(in the rows, 128 means zero)
Known rows, with every step that occurs
n > v > e: [154 132 162 135 114 174 120 124 114 139 181 158  45 129  86 138 132 133
 117 134 127 137 108 104]
e > d > n: [113  71 121 125 115  99 125 131 106 118 123  96 144  59 144 146  96  90
  80  57 162 139 114 151]
y > n > v > e > d > s: [159  88 138 134 134 123 160 143 119 149  86 121 128 133  75 134 154  75
  71 148 144 108  90 126]
m > e > d > s > v > n > y: [160 159 135  90 138  89 162 123 183 168 116 129 183 150 111 131 171 117
 105 191 110 143 111 146]
d > e > y: [161 134 118 108 125 133  52 113 125 104  95 150  83  93 164 122  80 128
 183  93 114 170 168 122]
y > n > v > e > d > s > w: [124 125 159 113 136 150 197 138 128 143 106 110 166 133  64 134 163  75
  94 124 183 106  70 127]
n > v > e > d > s: [175 165 147  98 134 142 140 121 112 179 130 172 103 133 100 157 121  77
 103 131 130 136  94 135]
m > n > v > e > d > s: [150 118 172 108 133  89 160 129 142 180 114 142 138 124  96 147 153 109
  79 166 133 103  80 166]
s > d: [ 81 114 133 156 141 161 127 129 117  79 139 130 125 126 161 154 143 167
 124  48 198 111 120 121]
e > y > n: [132  85 113 154 120 119  85 156  90 102 102  48 123 113 127  96  92 165
 114  93 132 132 152 135]
s > v: [113 121 149 156 121 150 104 142 109 142 188  96  77  94  92 134 120 188
 113 111 183 134 101 118]
v > e > d > n > y: [139 140 131  91  90 117 120 130 166 120 128 158 131 123 127 147  95  69
 135 119  99 139 118 113]
e > d > s > v: [140 157 127 108 147 114 129 133  99 185 118 118 145 100 121 158 102 114
  95 107 182 132  93 159]
y > n > v: [124  19 146 173 125 133 130 158  72 121 141  81 104  99  54 116 153 166
  43 132 158 117 114 117]
y > e: [109  98 111 165 135 166 131 103 124  75 119 114  88 131 183 119 121 150
 168 102 142 104 188 108]
m > s > v > e: [102 182 145 133 124 145 134  97 160 165 142 169   5 135 115 132 151 147
 173 158 153 118 121 142]
n > y > e > d: [134 137 108  91 152 152 140 110 127  93 119 135 177 164 167 140  99 128
 146 120  91 115 198  97]
v > e: [121 126 129 143 103 178 105 114 138 100 142 160  24 145 155 143 117 117
 167 116 133 116 137 111]
v > n > y > e > d > s > m: [101 148 108 131 132  87 135 147 134 144 128 155 249 171 126  89 170 133
 142 207  46 123 130 123]
y > e > d > s > m > n: [ 87 136  96 157 164  88 186 114 146 115  95 114 197 137 191 119 158 129
 153 135 139  98 145 165]
v > n: [101  46 146 166 107 130  87 144  98 122 148 108 116 115 116 105 159 149
  94 143 115 106 105 129]
v > e > y: [152 185 126 126 105 163  80 122 144 111 131 127  62 146 162 117  74 126
 192  98 106 141 147 120]
s > m > e: [ 69 125  83 179 130 138 161 110 139  76 193 137  61 139 176 116 178 186
 161 123 145 157 164 142]

Rows
[164 140 155 106 145 173 153 111 120 137 166 146  98 137 111 157 125  87
 101 110 141 128  98 109] : n > v > e > d
[152  66 145 148 142 155 168 130 128 108 124  96 122 136  84 134 156  87
  71 121 154  99  97 101] : y > n > v > e > d
[136 155 159 138 109 126 140 128 184 136 158 103 112  88  99 139 117  92
 134 101 178 137  58 108] : s > v > e > d > n
[118  87 139 137 107 130 106 138 139 112 137 131 175 155 115  90 155 162
 136 194  51 106 152  93] : v > n > y > e
[ 94 156  83 128 145 103 134 133  72 153 132 150 149 121 159 146 121 117
 118 106 151 142 120 174] : e > d > s > m
[130  97 133 117 138 130 133 126 143 107 122 119 223 164 137 104 149 118
 120 168  64  96 146  96] : v > n > y > e > d
[100 166  77 148 162 124 168 107 120 111 106 134 170 143 198 124 135 111
 170 113 141 122 159 142] : y > e > d > s > m
[112  76 146 124  94 117  75 161 102 140 160 143 156 140  82 106 145 169
  93 185  62 123 125 113] : v > n > y
[110 203  77 142 116  88 122 134 124 147 130 145  99 133 166 104 132 175
 183 148 112 191 158 184] : d > s > m > e > y
[132 161 130 122 145 144  90 115 156  70  91 152 145 114 174 138 121 139
 189  50 168 152 136 110] : s > d > e > y
[125  95 124  90 104  86 112 145 107 134 134 124 172  83 115 148  83 110
  82  96 113 154 131 137] : e > d > n > y
[144 162 100  77 145 122 134 121 121 136  84 161 185 162 157 144  93 116
 150 146  83 124 192 125] : n > y > e > d > s
[180 181 160 117 113 160 100 131 119 149 171 130  77 132  95 117  94 142
 140 123 102 160 115 112] : n > v > e > y
[175  82 139 128 127 114  85 135 120 111  87 115 117  89  90 103 120 131
 125 120 118 164 138 106] : d > e > y > n > v
[135 124 102 103 143 118 116 124  74 158  88 141 135 112 163 165  93  92
 100  91 155 127 132 175] : e > d > s
[131 119 129 128  98 129 130 116 164 107 116 133 102  98 155 145 107  55
 137  83 146 127 102 126] : v > e > d > n
[148 166 113 101 129 143 122 109 135 142  86 172  92 146 171 162 107  54
 151 114 140 115 118 145] : v > e > d > s
[120 129 169 152 116 129 114 150 164 141 174 102 178 141  62  86 163 187
 134 200  94 119 103  78] : s > v > n > y > e
[119 124 115 118 122 149 113 124 122  96 136 148 123 157 143 122 105 171
 166 148  80 126 206  91] : n > y > e
[139 136 143 122 138  96 122 144 114 193 118 104 188 104  98 132 142 105
  80 144 156 121  59 154] : e > d > s > v > n
[146 127 121 150 106 151  99 139 152  91  98  88  81 147 136  99  99 119
 166 110 118 123 138 111] : v > e > y > n
[109 139 122 149 170  85 204 119 134 141 121 115 209 131 142 117 171 140
 120 154 133 113 124 156] : y > e > d > s > m > n > v
[ 91 126  78 185 129 113 158 132 150  67 154  73 111 145 161  80 164 191
 159 121 130 166 166 145] : s > m > e > y > n
[111 191 138 107 152 147 165  81 166 163 129 158  53 139 136 145 143 109
 157 136 163 111 114 147] : m > s > v > e > d
[ 95  64 152 111 109  86 101 153 113 128 146 129 136 127 101 134 128 207
  93 166  96 110 154 148] : m > n > y
[150 195 123  87 146 118 140 129 140 158 111 141 193 151 118 137 103 136
 147 162 107 131 155 111] : n > y > e > d > s > v
